Each row was made from one small tree. Brackets hold a mark, then the marks that hang from it, in alphabetical order. Every link used is in the known rows. Write each row's tree.
In the rows, 128 means zero.
Known rows
(ramo (garasam bopod) kuri (moba sepomok)): [112 123 114 179 164 115 108 135 172  77 113 114 176 115 134  77 130 129
 130 102 148 121 108 144 110 111 140 136 126 127 155 136]
(suzu (kisufo gusa)): [164 118 134 112 173 168 117  96 124 138 122 118  98 121  93  76 176 111
 118 161 119 141 110 121 132 132 128 178 128 145 154 146]
(kisufo (garasam bopod) (gusa mavid) suzu): [ 95 104  70 135 153 142 113 163 126 159 145 116 161  93 108  68 128 107
 129  95 127 142 136  95 167 122 135 152 169 175 108  76]
(ramo garasam kuri (moba (sepomok mavid))): [122 134 108 150 107 117 112 127 183  47 104 108 131  98 162 117 119  83
 119 124 166  97 135 178  73  92 153 125 122 112 144 129]
(suzu (kisufo (garasam bopod ramo))): [140 127 131 133 199 147 157 125 110 167 141 159 176 130  21 106 149 202
 115  88 106 165 127  69 156 142 159 129 124 118 108 133]
(sepomok mavid moba): [128 131  97  50 154 121 105 137 145 110 111 130  95 145 107 143 192  70
 128 140 156 113  96 121 135 156 159 141 138 117 138 117]
(bopod garasam (sepomok (mavid gusa) moba)): [130 132 114  60 147 131 105 159 170  85 103 113  56 114  81 167 174  90
 140 150 167 104 114 107 132 170 126  99 110  99 149  54]
(moba (sepomok bopod)): [164 133 132 112 150 128 120 102 148 123 115 134 126 126  89  86 169 103
 141 169 146 126  90 152 106 120 120 153 180 138 143 117]
(ramo garasam kuri moba): [120 121  95 128 159  97 131 139 194 100  99 134 138 127 124  91 128 107
 119 117 134 123 119 144  80  90 119 108  96 154 145 116]
(mavid (gusa (kisufo (garasam ramo)))): [ 76 136 113 119 151 131 139 119 170 153 125 104 153 162  32 174 147 151
 157 120 111 168 147  93 124 117 120  96 116 111  86  72]
(suzu (kisufo garasam)): [155 118 123  85 181 141 162 122 122 162 111 120 145 137  34 103 143 155
 132 130  88 139 110  91 111 137 125 124 109 151 139 130]
(gusa mavid): [110 128  76 105 180 141 135 124 147 164 115 112 112 143  95  87 142  75
 134 120 140 133  96 138 111 138 138 101 150 162 142  88]
(suzu kisufo): [163 116 116  94 187 157 147 113 123 144 111 124 112 146  60  88 165 131
 136 146 125 134  81 116 121 144 127 141 114 143 161 146]
(ramo kuri (moba (sepomok bopod))): [170 117 144 138 136 114 113  99 183 108  93 128 126 133 121  72 139 139
 134 138 153 111 102 199  74  73 123 153 153 160 142 120]
(mavid (gusa (kisufo (garasam ramo) suzu))): [ 76 109  77 113 128 129 136 140 161 133 129 120 149 153  50 172 128 140
 176 115 143 161 139  89 151 108 101 112 120 125  82  68]
(gusa kisufo): [105 119 104 103 151 142 140 116 147 123  98  86 150 168  78 124 156  94
 151 160 134 141  99 120 115 134 118  96 141 131 151  93]
(ramo (garasam (bopod (sepomok mavid))) kuri): [118 162  75 186 141 103 163 182 183  83 128  97 133  41 134 109 180 110
 117 126 153 103 109 102 140 108 169  93  96 111 144  91]
(moba garasam sepomok): [117 132 109 121 165 147 117  98 134 120 121 111 143 130 113 110 150  60
 134 151 132 130  85 138  88 164 161 140 170 112 158 170]
(garasam bopod (ramo kuri)): [109 135 107 172 190 120 140 147 149 148 140 146 142 126 103 112 163 173
 107  96 154 141 105 128 153 125 165 125 132 130 127 115]
(suzu (kisufo (garasam moba ramo) gusa)): [ 99 149 141 118 163 150 126  86 154 190 144 180 132 122  63 126 180 116
 107 117 116 195 177 112 153 131 136 175 102 110 113 117]
(mavid (gusa (kisufo suzu))): [ 98  99  68 105 135 137 118 149 160 113 111  80 120 160  80 135 160 101
 204 152 155 135  89 112 143 126  90 141 119 140 131  82]
(moba (garasam ramo)): [111 139  97 118 180 137 138 105 141 148 138 170 131 135  87 129 155  87
 102 126 134 157 111 116 107 151 176 115 160 108 121 152]
(suzu (kisufo (garasam ramo) gusa)): [141 130 142 120 166 160 135  88 124 158 139 159 128 117  59 111 150 149
  90 125 105 167 159  99 140 115 138 149 127 131 105 133]
(kisufo (gusa mavid) suzu): [108 102  60 115 144 153 103 134 140 135 130 123  93 109 146  74 141  47
 135 132 164 130 116 142 148 114 118 158 164 180 135  85]
(kisufo garasam): [117 130 112  90 174 119 140 140 136 169 116 125 161 134  63 129 135 129
 121 126  92 127 125  88 106 137 117  97 134 141 128 104]
(moba (garasam bopod (ramo kuri))): [104 139  98 176 186 121 151 140 152 147 145 144 148 124 109 101 167 147
 105  99 141 160  99 129 130 137 209 133 143 128 122 151]
(bopod (garasam ramo) (sepomok (mavid gusa))): [131 144 121 123 140 149 127 147 158  96 127 141  67  84  74 187 137 124
 114 137 171 111 158 115 119 143 134  67 131  68 127  52]
(ramo garasam kuri (moba (sepomok bopod))): [152 127 124 143 126  94 124 111 205  76  99 142 139 116 124  61 137 108
 133 142 151 131 109 184  73  64 121 145 136 158 137 118]
(kuri (ramo garasam (moba (sepomok bopod)))): [166 121 131 110 123 104  87  72 185  89  92 175 122  86  95  46 127  99
 114 152 151 144 124 129 122  73 112 147 163 136 139 139]
(mavid (gusa kisufo)): [ 97 124 105 113 156 138 123 128 170 131 109  67 122 169  63 136 171 118
 182 158 124 145  99 114 115 133 109 123 117 122 134  86]
(bopod sepomok): [133 141  97 119 183 131 138 126 153 146 111 114 116  99  94 124 166  89
 125 150 137 104  90  91 126 137 109  78 122 119 162  97]
(kisufo suzu): [129 100  67  93 161 129 122 153 127 127 120 141 123 129 108 116 144  91
 149 137 157 113  89 111 143 136 101 132 146 150 148 112]
(suzu (kisufo (garasam bopod))): [154 118 125 116 195 145 157 142 109 167 125 118 179 132  26  83 153 193
 134 106  86 144 106  68 141 149 144 137 117 138 134 135]
(mavid (gusa (kisufo garasam))): [ 87 128 111 101 146 126 136 138 168 150 108  64 158 162  38 148 148 140
 174 137  87 148 124  92 107 126 106 104 110 132 113  72]
(mavid (gusa (kisufo garasam suzu))): [ 85  99  75  95 127 123 133 159 160 131 113  77 153 153  54 149 135 129
 196 134 119 140 116  85 136 116  87 122 111 147 110  69]
(suzu (kisufo (garasam bopod) gusa)): [151 121 146 134 180 158 129 127 109 160 135 114 164 106  57  68 167 175
 114 125  79 152 133  74 149 138 143 174 132 140 128 135]
(ramo kuri): [120 126 101 121 171 114 141 144 160 144 110 106 113 136 117 109 158 128
 126 136 136 117  88 149 111 120 131 118 116 161 156 110]

Which tree is each row?
[166 145 123 117 106 133 131 108 151  93 124 127 121  95 112  99 171  66
 130 171 145 124 106 167  71 125 197 165 199 109 125 152] -> (moba garasam (sepomok bopod mavid))
[ 65 129  78 126 171 111 125 162 144 184 154 198 189 122  69 147 159 131
 142  68 153 172 151  74 193 147 127 144 128 107 103  88] -> (kisufo (garasam bopod moba ramo) suzu)
[113 125 110 147 147 113 108 114 185  77 100 116 145 123 142  97 118  91
 129 122 150 115 113 167  83  97 121 120 114 138 157 132] -> (ramo garasam kuri (moba sepomok))
[142 134 117 106 137 143 126 165 160  93 109  99  71  82  78 165 142 111
 134 154 146  93 136 110 104 150 120  75 124  90 153  52] -> (bopod garasam (sepomok (mavid gusa)))
[ 93 158 113 117 130 140  98 117 157 124 124 122 124 117 129 158 180  45
 148 139 169 125 133 163 120 159 149 157 142  73 159 114] -> (garasam (moba (sepomok mavid)))
[141 125 126 151 142 153  88 119 129  81 121 112 173 111 128 108 133  95
 125 108 140 104 126 136  81 152 210 151 188  71 139 179] -> (ramo (moba (garasam bopod) (sepomok mavid)))
[135  97 144  87 169 147 110 113 139 108 100 196 135 161  69 136  81 137
  86 108 151 134 164 136  88 136 111  68 165 107 143  88] -> (bopod (garasam (ramo moba)))
[ 85 100  76 127 142 125 131 181 148 133 126  76 186 144  47 128 147 165
 200 112 117 146 113  64 162 129 104 136 122 137 104  71] -> (mavid (gusa (kisufo (garasam bopod) suzu)))
[ 96  93  75  87 121 126 152 146 139 123 103  99 181 152  66 134 118 106
 166 137 131 136 120  91 135 116  93  95 135 154 128  78] -> (gusa (kisufo garasam suzu))
[ 74  95  48  94 118 139 160 140 149 140 104  84 164 154  74 107 103  81
 171 117 145 147 118 118 132 109 113  83 143 183 120  49] -> (gusa (kisufo garasam suzu) mavid)
[184 111 148 102 132 118  76  64 163 121  86 162 112 106  93  56 129 131
 119 147 154 128 115 143 122  80 115 153 182 135 147 141] -> (kuri (ramo (moba (sepomok bopod))))
[126 152  93 112 177 121  94 164 168 115 130  95  92  96  92 144 228 114
 162 122 156 104  83  72 175 160 159 148 103  86 124  92] -> (garasam (bopod (sepomok (mavid gusa) moba)))
[132 120 115 108 160 167 142 101 134 171 124 100 115 120  70  60 140 112
 116 122  97 157 136 122 117 114 146 148 128 181 126 103] -> (suzu (kisufo garasam (gusa mavid)))
[ 46 146 108 100 145 117 127 133 198 181 115  84 162 167  40 163 177 107
 192 130 101 177 144 102 122 137 103 128  84 111 116  60] -> (mavid (gusa (kisufo (garasam moba))))
[124 117 120 147 153 131 108  97 166 103  99 101 141 140 144  97 118  95
 127 121 143 114  96 183  58 117 169 137 143 135 159 172] -> (ramo kuri (moba garasam sepomok))
[ 94 122 114 122 159 131 152 145 136 147 112  80 218 151  43 116 143 156
 145 122  98 151 123  70 134 138 135  93 142 127 125  86] -> (gusa (kisufo (garasam bopod)))
[180 118 153  87  96 145 129 131 134  66 104 140 110 107  89 113 129 105
 117 175 163 114 140 179  80 133 139 121 205 117 150  82] -> (moba (sepomok (bopod garasam) mavid))
[132 159 100 170 167 140 136 142 138 119 142 144 131  65 100 148 175 126
 104 110 167 111 130  84 162 134 176  88 148  63 117 100] -> (garasam (bopod (sepomok mavid)) ramo)
[ 76 126  92 125 154 120  94 164 146 172 150 153 182  96 105 109 176 101
 140 103 127 160 157  80 186 142 112 187 136 126 125  90] -> (kisufo (garasam bopod moba) gusa suzu)
[ 71 169  95 192 193 108 144 135 193 177 139 155 135  92 110 135 202 129
 123  92 178 153 112 120 179 131 151 112  87  98 142  79] -> (garasam (bopod sepomok) moba (ramo kuri))
[134 127 120 147 114 135 112 112 166  75 102  94 126 112 161 117 122  83
 120 124 154  94 123 197  50 112 202 140 149 109 150 169] -> (ramo kuri (moba garasam (sepomok mavid)))
[112 137 122 113 193 133 147 141 137 198 129 138 181 136  27  98 184 159
 151  98 100 172 122  78 154 163 141 160  92 120 140 121] -> (suzu (kisufo (garasam bopod moba)))
[ 53 140 109  89 139 119 148 120 176 174 104 104 189 166  53 149 162  86
 160 132 113 175 144 105 121 139 111 103 109 120 137  66] -> (gusa (kisufo (garasam moba)))
[ 65 131  87 116 140 146 168  99 158 163 116 111 164 166  48 131 114 104
 127 102 132 175 144 122 119 110 148  56 147 148  97  53] -> (gusa (kisufo (garasam ramo)) mavid)
[118 117 137 189 176 136  96 106 152 112 123 141 160 137 126 110 126 172
 114  80 173 122 121 162 126 109 159 134 150 107 134 139] -> (garasam bopod (ramo kuri (moba sepomok)))
[122 119 121 169 190 120 117 133 159 136 121 159 153 142 108 104 133 187
 103  73 153 130 125 138 128 105 159 119 132 123 122 122] -> (garasam bopod (ramo kuri moba))
[128 145  91 155 196 133 145 137 144 144 128 112 157  82  89  95 178  98
 125 128 121 124  75  68 128 162 170 102 141 104 151 140] -> (moba (garasam (bopod sepomok)))
[103 138  84 162 179  99 151 173 168 114 132 114 159 107 113  80 169 131
 124 120 130 142  92 112 138 125 148 127 106 151 142 114] -> (ramo (garasam bopod) kuri)
[125 121 135 133 169 151  83  74 142 113 114 165 141 148 107 137 112 111
 112 107 165 121 133 149 101 122 125 116 166  90 133 140] -> (garasam (ramo (moba sepomok)))
[116 103  79 112 171 117 133 183 114 151 132 136 191 113  71 109 130 151
 146  98 120 124 111  62 161 140 118 128 148 147 122 104] -> (kisufo (garasam bopod) suzu)
[101 147 125 129 196 139 150 123 139 197 145 182 179 136  23 122 180 170
 130  77 118 193 144  80 169 155 154 153  98 100 115 118] -> (suzu (kisufo (garasam bopod moba ramo)))
[ 67 155 102 171 190 110 130 145 177 177 143 164 144 135 107 129 194 141
 123  86 168 173 123 138 166 137 163 147 107 113 132  99] -> (garasam bopod moba (ramo kuri))
[123 168 127 122 114 121  92 127 197 131 134 127  92 107  97 134 218  80
 183 155 159 141 130 172 110 124 141 207 140  87 118  93] -> (garasam (moba (sepomok bopod (mavid gusa))))
[105 146  92 146 202 107 132 130 175 134 128 146 114 117 107 124 205 141
 114  95 185 137  74 104 194 133 160 112  99 125 134  99] -> (garasam (bopod (sepomok moba)) (ramo kuri))
[ 92 157 117 147 145 140  91 137 143 127 138 120 157 106 121 139 192  79
 149 119 167 131 129 138 146 172 168 170 154  61 152 117] -> (garasam bopod (moba (sepomok mavid)))
[137 129  97 150 174 106 102 118 173 110 100 152 144  50  90  63 138 122
 102 111 142 126 118  47 170 103 121  87 117 103 156 123] -> (kuri (ramo (garasam (bopod sepomok)) moba))
[ 40 148 110 107 142 125 150 104 178 175 120 147 184 167  46 174 155  97
 142 114 132 193 165 107 138 131 126  92 113  99 110  67] -> (gusa (kisufo (garasam moba ramo)))
